What can hang from each mark:
pudos: lanime nudis tipam
susi: lanet zivof
lanime: tipam
lubik: nudis tipam
tipam: lanet lanime lubik
zivof: susi tipam
nudis: lubik
lanet: susi

Known rows, with every way that one mark hangs from another:
lanet(susi(zivof(tipam(lubik)))): -39 -21  39  -8  21  -3  20  38  43 -27 -40  34 -22  16  -2  28 -43  -6  37  -8 -16  22  17  -1  27 -34
nudis(lubik(tipam(lanet))): -66 -56 -23  -7  26  15  31  30   1 -24 -27 -42   1 -17  -8  15 -48  29 -26  25 -28 -15  26 -17  20 -48
zivof(susi(lanet) tipam(lubik(nudis))): -31 -11  19   1   4  22  33  67  -3 -31 -43  14 -49  33 -16  33 -43   1  54  -4  12  47  45 -53   7 -87
lubik(nudis tipam(lanet lanime)): -41 -39 -18 -10  17  20  36  26 -15 -23 -44  -9   0  -9 -23  -2 -50  22   1  30 -35  14  31 -34  20 -39
lanet(susi(zivof(tipam(lanime lubik(nudis))))): -12 -17  36  -9  21  19  19  45  45 -18 -50  43 -26  12  -8  20 -52  -3  49   8 -22  37  18 -24  11 -50
lubik(nudis tipam(lanet(susi))): -56 -58   0  18  25   8  33   7   4 -21 -20 -14 -24  12 -16  22 -56   3 -16  -3 -46   4  26 -18  32 -55
tipam(lanet(susi(zivof)) lanime lubik): -23 -29  13 -19  19  -7  29  10  23  -4 -31   1  -6  -4  10  -4 -44   9  28  -2 -25  33  13  -5  52 -26
pudos(nudis(lubik)): -35 -42  17 -12   4  36  38  58  19 -37 -34 -35   1 -19  24   6 -39  26  15  10 -12  -2  29 -26  -8 -59
nudis(lubik(tipam(lanime))): -54 -38 -14 -32  24  31  32  60   1 -39 -47 -34  -1 -36  -2 -13 -35  26 -11  61 -19 -14  32 -20  -6 -39
tipam(lanet(susi)): -53 -47   0   9  28   2  36   5  -7 -18 -15 -16  -9   8   3  11 -54   4  11 -15 -41  14  27  -5  39 -36
susi(zivof): -48 -21  26 -14   8  19  22  28   0 -33 -42   2   2   3   1   2 -26   8  18  -9  -6  28  25  -7   8 -34
tipam(lanet): -48 -36 -10  -3  16   9  38  14 -24 -24 -32  -9   7   2  -6   8 -47  22  14  -8 -24  18  31 -17  26 -36
lanime(tipam): -42 -21 -11 -23  23  14  33  35 -28 -38 -55  -3  -2 -23  -4  -3 -37  24  15  15 -15  15  53 -10  -2 -34
lanime(tipam(lanet lubik(nudis))):  -9 -27 -22  -7  14   5  39  17 -10 -15 -59  17 -15  -9 -15  21 -59  40  18  -5 -10  25  47 -32  20 -69
pudos(lanime nudis): -32 -42  11 -37  12  18  49  40  -4 -51 -66  -9  -6 -14   9 -20 -33  18  36  14  -4  13  46 -14   0 -39
tipam(lanet(susi) lubik): -36 -41   2   1  16 -12  44  10   7 -20 -29   1 -20   6   4  16 -55  13  15 -17 -22  10  26  -9  48 -43
lanet(susi(zivof)): -51 -33  37  -2  21  12  20  19  15 -27 -25  -4 -12   8  11   5 -33 -11  14 -16 -24  23  21   5  21 -35
lanet(susi(zivof(tipam(lanime lubik)))): -27 -14  30 -24  24   1  21  45  39 -22 -47  33 -15   1  -1   8 -42  -3  50  19 -21  29  18  -7  27 -20
pudos(lanime nudis tipam(lanet lubik)): -20 -42 -29 -41  28   1  50  28  14 -30 -89   2 -18 -26  -7  -7 -45  33  24  18   4   5  47   3  26 -55
lubik(nudis tipam(lanime)): -42 -30  -1 -20  13  32  36  45 -12 -43 -58   0  -9 -12 -19  -9 -38  17   3  39 -18   9  38 -33  -6 -45
zivof(susi tipam(lanet lanime lubik(nudis))): -19 -13  -9  -6  12  20  33  37  -7  -4 -45  12  -1   6 -20  12 -57  28  53  10 -10  50  29 -48  16 -63
susi(lanet zivof(tipam(lubik(nudis)))): -19 -13  36  -3   8  13  20  63  31 -31 -52  42 -50  36 -16  42 -41  -5  50  -9   2  45  31 -43  14 -70
zivof(susi(lanet) tipam(lanime lubik(nudis))): -21  -4  10 -15   8  27  33  76  -6 -26 -51  13 -42  17 -15  13 -42   5  67  22   6  54  46 -58   5 -74

Rows:
-23 -12   3 -27  18  -3  22  36  23  -8 -51  29  11   1 -12  10 -46  22  49  16 -19  40  15 -21  39 -17
susi(zivof(tipam(lanet lanime lubik)))
 -7 -17   7 -21   1  29  46  47  -7 -37 -69  25 -19  -9  -7  -1 -46  28  34  17   7  21  39 -39  -2 -62
tipam(lanime lubik(nudis))
-59 -41   5 -18  29  -4  19  11  16  -9 -21 -24   2  -8  -2 -11 -36  -4  -3  21 -50  20  10   2  52  -9
lubik(tipam(lanet(susi(zivof)) lanime))
-13 -33 -24  -4  40  19  37  19  12  -9 -60  13 -35 -13 -12  10 -65  19  14  15 -24  13  37  -7  24 -70
pudos(tipam(lanet(susi) lanime lubik(nudis)))
-57 -36 -23 -27  20   3  37  27 -17 -26 -41 -20  11 -20 -15 -16 -38  22  -1  41 -34   8  30 -18  35 -11
lubik(tipam(lanet lanime))
-40 -36  -7 -17  26  44  32  61  21 -34 -56 -33  -9 -33  12   6 -41  26   2  26 -10 -13  39  -5 -16 -71
pudos(nudis(lubik) tipam)
-30 -25 -26 -29  26  21  37  37  -1 -17 -57 -20  11 -30   1 -17 -43  24  24  29 -30  16  34  -8  24 -31
pudos(nudis tipam(lanet lanime))
 -6 -31  19  -3  15  10  28   8  26  -1 -35  12 -16   7   3  10 -53  10  28  -9 -25  41  15 -21  40 -56
tipam(lanet(susi(zivof)) lanime lubik(nudis))
-47  -9  13 -15   8   4  34  70  -6 -35 -41   4 -38  22  -8  19 -32   1  55   6  10  39  43 -36  19 -58
zivof(susi(lanet) tipam(lubik))
 -6 -25 -12 -12   7  18  45  25  -8 -17 -55  16  -9  -3 -10   5 -57  35  31   8  -8  28  33 -42  22 -57
tipam(lanet lanime lubik(nudis))
-10 -18  -4 -15  10  17  39  38  -9 -36 -71  24 -25 -13 -11  15 -47  34  20   5   6  18  54 -30  -6 -72
lanime(tipam(lubik(nudis)))
-36  -1   3 -31  11  10  35  77 -10 -30 -46   2 -30   6  -8  -1 -32   4  66  31   6  47  42 -43  19 -45
zivof(susi(lanet) tipam(lanime lubik))
-62 -14  10  -6  19  18  26  64 -19 -32 -28 -13 -27  24 -11  14 -32  -8  49   7  -9  44  44 -34  11 -50
zivof(susi(lanet) tipam)
-10 -34   7   3  23  -3  20  -1  23   2 -38  11 -23   1  -1  26 -55  14  15 -22 -27  36  29 -12  35 -66
lanime(tipam(lanet(susi(zivof)) lubik(nudis)))
-18 -33  -2   5   3  13  45  17  -6 -23 -50  18 -16  12 -11  25 -58  32  18 -17  -4  21  35 -36  23 -72
tipam(lanet lubik(nudis))
-48 -17  -5  -5  11  -2  35  30  -6 -13 -35   4   2  12 -15  20 -48  24  41  -6  -4  36  28 -26  30 -46
zivof(susi tipam(lanet lubik))
-42 -45  11  -2  26  13  16   7  20  -5 -25 -13  -7   1  -9   2 -47  -3  -3  12 -49  27  13 -14  36 -38
lubik(nudis tipam(lanet(susi(zivof)) lanime))
-54 -48 -32 -24  29  20  30  39  -1 -18 -34 -44  10 -32  -7  -6 -47  32 -12  51 -34  -7  27 -22  19 -34
nudis(lubik(tipam(lanet lanime)))
-49 -41  19   6  25   0  20  -3  12  -7 -11 -13  -2  13   8  12 -45  -4  11 -25 -40  30  13   2  46 -30
tipam(lanet(susi(zivof)))
-53 -46 -10   6  14  14  34  17 -10 -28 -37  -7  -7   7 -25  18 -50  21 -13   4 -28   8  31 -29  22 -54
lubik(nudis tipam(lanet))
-57 -60 -22 -11  41  13  29  30  15 -13 -17 -50  -6 -27   2  -2 -53  16 -16  44 -52 -12  20 -10  30 -35
nudis(lubik(tipam(lanet(susi) lanime)))
-43 -20  28 -15  36  15  11  41  26 -20 -35  16  -4   3  -1   2 -41 -13  44  19 -41  34  17  -4  17 -11
lanet(susi(zivof(tipam(lanime))))
-21 -45   8  17  14   4  42   6  11 -17 -32  10 -31  16  -3  30 -64  15  15 -26 -21  17  28 -25  35 -73
tipam(lanet(susi) lubik(nudis))
-22 -25  46   9  19  13  18  35  47 -25 -43  44 -35  29  -9  41 -52  -6  36 -19 -16  30  17 -19  12 -63
lanet(susi(zivof(tipam(lubik(nudis)))))
-18 -32 -14 -26  26   0  44  32  27 -13 -53 -10 -16 -25  11  -8 -50  17  27  19 -30   8  29   1  46 -40
pudos(nudis tipam(lanet(susi) lanime lubik))
-24  -3  22 -36  12   8  24  57  26 -29 -64  39   1  -2  -8   4 -35  15  52  25  -3  34  21 -19  14 -20
susi(zivof(tipam(lanime lubik)))
